What can hang from each mark
nilibo: mirazas
mirazas: nuvik
nuvik: dagad donapo mirazas rugap
dofi: nuvik
donapo: nuvik ponikal
dagad: buduti
ponikal: donapo
rugap: nuvik

Known rows, with every way that one mark hangs from another
(mirazas (nuvik dagad)): [ 0.041  2.885 -0.620  1.145 -0.819 -1.023  1.797 -1.112 -0.382 -1.208
 -0.783  2.247  2.901 -2.257 -0.274 -1.220  0.993  2.611 -3.047 -0.206
  1.596]
(nilibo (mirazas (nuvik dagad donapo))): [ 2.489  4.931  1.903  0.575  2.892  0.787  3.974  1.522  1.617 -0.096
  0.822  5.464  2.483  0.017 -0.428 -1.380  2.393  0.133  1.808 -2.957
  1.036]
(nilibo mirazas): [ 0.388  3.577 -2.598  1.565  3.724 -1.663  0.130  0.764  0.827  0.338
  1.027  1.784  0.039 -0.747  0.205  4.129  3.530  1.826 -4.001  2.017
  1.771]
(nuvik (dagad buduti) donapo mirazas rugap): [-0.512  1.703  1.583 -2.598 -3.988  4.529  0.098  1.119  0.960  1.230
  1.413  0.051 -2.702  1.478  1.471 -2.788 -4.566 -1.195  9.163 -1.521
 -1.509]
(mirazas (nuvik dagad donapo rugap)): [-1.090  1.729  3.927 -0.385 -4.221  2.184  3.257 -0.886  0.331 -2.142
 -1.433  3.500  1.816 -1.311  0.011 -3.163 -2.091 -0.772  5.366 -4.147
 -1.611]
(nuvik dagad mirazas): [-0.042  3.485 -2.558 -0.651  0.797 -1.344 -1.163  1.331 -0.769  0.095
  2.156 -0.649  0.404  0.019  0.121  1.394 -0.921  2.627 -2.309  1.473
  0.190]
(nilibo (mirazas nuvik)): [ 1.039  5.978  0.318  2.750  4.372 -0.194  3.090  0.485  1.987  0.239
  0.729  4.097  3.436 -0.263  0.531  2.778  4.071  2.661 -3.971  1.769
  2.947]
(rugap (nuvik (dagad buduti) mirazas)): [ 1.202  0.666 -4.732 -2.138  2.164 -0.963 -2.835  2.680  1.160  0.243
  3.153 -1.282 -2.889  1.528  0.908 -1.777 -0.704  1.317  0.467  2.490
  1.628]
(ponikal donapo): [-1.677  1.106  0.358 -1.047  2.158 -3.730 -0.877 -2.094 -3.364  0.103
 -0.665 -3.112 -0.295 -0.175 -0.268  3.877  2.143  3.331 -6.553  3.308
  2.901]
(nilibo (mirazas (nuvik donapo))): [ 1.199  6.496  2.660  1.707  4.130  1.011  3.063  1.422  1.212  0.403
  0.948  5.168  2.322  0.758  0.919  1.530  3.988 -0.469  0.574 -0.488
  1.783]
(donapo (nuvik dagad) ponikal): [ 1.170 -6.774 -5.111  1.765  0.496 -2.516 -2.789 -1.839 -1.089 -0.785
 -1.125 -2.302  0.231 -2.340 -1.204 -0.595  2.285 -1.726 -6.247 -0.271
  0.349]
(ponikal (donapo (nuvik dagad))): [ 0.661 -4.691  0.567 -0.497  1.173 -5.030 -0.215 -1.089 -3.188  0.030
 -2.918 -3.259  0.866 -0.431 -2.368  1.205  1.817  2.066 -6.209  1.172
  1.189]
(ponikal (donapo (nuvik (dagad buduti) rugap))): [ 0.068 -6.368  2.629 -1.805 -3.263 -0.176  0.998 -2.297 -0.991  1.265
 -3.905 -3.542 -0.991  0.031 -1.239 -1.485 -1.317  1.469  0.953  0.179
  0.585]
(dofi nuvik): [-0.427  2.242 -3.417  3.970  0.288 -3.302 -0.582  1.751 -0.453  1.949
 -1.026  0.490  0.728 -0.987 -1.326  2.642  1.208  2.397 -5.150  2.823
  0.433]
(nilibo (mirazas (nuvik donapo rugap))): [-0.213  5.216  5.017  0.796  1.333  3.055  4.432  0.924  2.639 -0.707
  0.008  5.243  1.900  0.478  0.866  1.113  1.013 -0.763  4.370 -1.835
 -0.571]
(rugap (nuvik (donapo ponikal))): [-0.176 -2.695 -4.113 -0.321  4.375 -2.014 -5.020  0.101 -0.948 -2.140
  2.329 -1.753 -3.650 -0.186  0.929 -0.147  2.650 -4.755 -2.677  0.299
  0.590]
(mirazas (nuvik dagad (donapo ponikal))): [ 1.040  0.700 -0.178  0.283  0.650  1.378  0.391 -2.270 -0.512 -0.781
  1.329  1.294  1.214 -1.099  0.702 -3.217  1.562 -2.450 -1.121 -3.087
  1.384]
(donapo (nuvik rugap)): [-2.110 -4.382 -0.085  2.296 -2.631 -1.516 -0.712 -0.794 -0.721 -1.419
 -3.915 -0.853  0.270 -1.417 -0.715  2.793 -0.056 -0.556 -1.017  1.250
 -1.822]
(donapo (nuvik dagad mirazas rugap) ponikal): [ 0.090 -5.366 -1.328  0.370 -0.423  0.656 -1.508 -0.878  0.633 -0.695
  0.550 -2.604  0.400 -0.176 -0.603  0.536 -1.862 -1.618 -1.528 -0.493
 -2.592]
(mirazas (nuvik dagad donapo)): [ 0.479  3.473  1.701  0.455 -1.162 -0.041  1.957  0.108 -0.994 -0.989
 -0.165  3.578  2.020 -1.140  0.036 -2.582  0.783 -0.059  1.417 -2.324
  0.726]

Rows
[ 1.350 -1.313 -3.625 -2.285  5.162 -1.170 -4.549  2.062 -0.038 -1.676
  5.078 -1.535 -2.985  1.929  0.531 -1.986  0.103 -3.589 -0.624 -0.995
 -0.736] -> (rugap (nuvik dagad (donapo ponikal) mirazas))
[-0.635 -3.125  4.034 -2.118  0.025 -1.635  0.671  0.158 -1.278  0.115
 -1.083 -3.509  0.883  1.859 -1.901  2.057 -2.155  2.589 -1.025  0.767
 -1.486] -> (ponikal (donapo (nuvik dagad mirazas rugap)))
[-1.065  1.520 -0.554 -1.783 -3.397  3.156 -0.229  0.021  1.518  0.908
  1.306 -0.851 -1.561  0.221  1.205 -1.604 -4.008  1.559  4.798  0.352
 -0.755] -> (nuvik (dagad buduti) mirazas rugap)
[-0.833 -6.082  3.052 -1.265 -1.769 -2.694  0.694 -1.772 -1.970 -1.177
 -4.199 -3.133  0.701 -0.439 -2.843  0.630 -0.682  1.687 -2.247 -0.699
 -0.715] -> (ponikal (donapo (nuvik dagad rugap)))
[-1.271 -6.987 -2.085  2.652 -1.069 -0.314 -2.387 -2.805 -0.176 -0.981
 -2.206 -2.799 -0.463 -1.860 -0.364  1.976  0.572 -2.854 -3.765  0.514
 -1.210] -> (donapo (nuvik rugap) ponikal)
[-2.174  3.128  4.635  0.704 -2.740  2.378  2.309 -1.075  0.116 -1.634
 -1.174  3.126  1.503 -0.320  1.284 -0.260 -0.705 -1.451  4.125 -1.685
 -1.069] -> (mirazas (nuvik donapo rugap))
[ 1.026  1.484 -1.698  1.631 -1.275 -2.068  0.163  3.119 -0.798  1.759
 -1.096  1.791  0.057 -0.771 -2.118 -1.992 -0.229 -0.271  0.626 -1.882
 -1.446] -> (dofi (nuvik dagad donapo))
[ 1.869 -1.999  0.812 -2.451  1.540 -1.509 -0.218  0.279 -1.390  3.124
 -0.165 -4.070 -0.472  2.716 -0.394  0.588  0.320  2.418 -1.792  3.300
  1.889] -> (ponikal (donapo (nuvik (dagad buduti) mirazas)))
[ 0.911  2.566 -1.149  0.567 -2.222  1.364  1.822 -1.714  0.630  0.701
 -0.628  2.035  1.426 -2.023  1.125 -3.297  0.449  2.406  0.070  0.588
  3.204] -> (mirazas (nuvik (dagad buduti)))
[ 0.341 -0.340  1.596 -0.446  4.219 -3.801 -1.022  0.800 -2.505  1.578
  0.351 -3.760  0.806  3.305 -0.381  5.497  2.199  2.373 -5.943  4.956
  1.266] -> (ponikal (donapo (nuvik mirazas)))
[ 0.306  3.705 -0.380 -1.785  0.275 -0.201 -1.022  2.304 -1.326  0.619
  2.414  0.466 -0.777  0.784  0.430 -0.247 -1.196 -0.587  2.332 -0.372
 -0.831] -> (nuvik dagad donapo mirazas)
[-2.051 -4.875  3.394  0.149 -0.473 -2.485  0.108 -2.096 -2.032 -0.490
 -3.772 -3.401  0.408  0.203 -1.129  3.555  0.252  1.085 -3.420  1.794
 -0.335] -> (ponikal (donapo (nuvik rugap)))
[-0.614  1.050  1.312 -0.152 -5.228  3.528  3.265 -2.144  1.636 -0.397
 -1.928  2.023  0.974 -1.899  0.970 -3.879 -2.272  2.075  3.548 -1.458
  0.913] -> (mirazas (nuvik (dagad buduti) rugap))
[ 2.946  4.565 -0.831  0.591  1.805  2.137  3.976  0.232  3.119  1.821
  0.718  4.001  1.841 -0.606  0.560 -2.079  2.317  2.761  0.158  0.008
  3.435] -> (nilibo (mirazas (nuvik (dagad buduti))))
[-0.442 -0.884  2.384 -0.162 -2.366  3.333  1.630 -2.739  0.669 -1.962
  0.161  1.502  1.083 -1.844  0.731 -3.670 -1.284 -2.890  2.689 -4.904
 -1.189] -> (mirazas (nuvik dagad (donapo ponikal) rugap))
[-0.091 -5.938 -1.379  0.687 -5.567  1.063  0.119 -1.227  0.641  0.407
 -4.043 -0.776 -1.139 -1.677 -0.482 -2.164 -2.128 -0.374  3.143 -0.584
 -1.244] -> (donapo (nuvik (dagad buduti) rugap))
[ 0.439  0.285 -3.468 -1.349  6.325 -1.011 -5.460  1.578  0.052 -0.935
  4.986 -2.248 -3.310  2.665  1.766  0.962  1.640 -4.091 -1.692  1.596
  0.379] -> (rugap (nuvik (donapo ponikal) mirazas))
[-0.315  2.804 -1.459 -1.252  4.365 -2.372 -3.621  3.749 -0.525 -1.169
  3.327 -0.141 -2.466  3.070  1.326  2.030  0.991 -2.113  0.826  2.112
 -0.105] -> (rugap (nuvik donapo mirazas))
[ 2.387  4.121 -1.595 -0.106 -0.864  1.017  0.453  4.300  0.827  5.004
  2.011  0.770 -1.418  2.377 -0.169 -2.820 -2.475  0.157  4.684  0.269
 -1.010] -> (dofi (nuvik (dagad buduti) donapo mirazas))
[ 1.112  3.567 -1.103 -2.205 -1.022  2.303 -1.150  1.877 -0.257  2.577
  2.726  0.247 -2.781  1.886  1.910 -2.521 -1.818 -0.714  5.444  0.171
  0.278] -> (nuvik (dagad buduti) donapo mirazas)
[-1.351 -3.408 -0.465 -1.189 -2.582  2.161 -1.799 -2.103 -0.530 -1.761
  0.222 -0.995 -2.046 -2.079  0.008 -2.682 -1.926 -3.848  2.647 -4.390
 -2.176] -> (nuvik dagad (donapo ponikal) rugap)
[-0.658 -2.849  0.353  0.177 -2.132 -0.788 -0.034  1.368  0.367 -0.978
 -1.004 -0.768  0.679  0.214 -1.435  1.239 -2.757  0.522  0.870  0.069
 -3.105] -> (donapo (nuvik dagad mirazas rugap))
[-1.492 -1.251  0.644  1.591 -0.910 -0.610 -0.887  1.062  0.192 -0.083
 -1.139 -1.159  0.541  1.246 -0.191  4.056 -1.211  0.076 -0.080  2.393
 -2.286] -> (donapo (nuvik mirazas rugap))
[ 0.339 -8.434 -2.914  0.602 -3.885  2.273 -1.531 -3.422  0.822  0.373
 -2.390 -2.791 -1.930 -2.290  0.188 -2.880 -1.131 -2.559  0.454 -0.958
 -0.720] -> (donapo (nuvik (dagad buduti) rugap) ponikal)
[-0.500  4.745  2.918  1.905  1.518  1.845  4.254 -0.074  3.035 -0.779
 -0.284  4.111  3.079 -0.572  0.419  2.487  1.255  2.064 -0.227 -0.246
  0.537] -> (nilibo (mirazas (nuvik rugap)))
[-1.811  0.716  0.853 -1.015  0.676  3.217 -2.258 -0.663  0.139 -0.082
  3.280 -1.711 -2.208  1.545  2.271  1.809 -2.142 -3.670  2.355 -0.524
 -2.204] -> (nuvik (donapo ponikal) mirazas rugap)
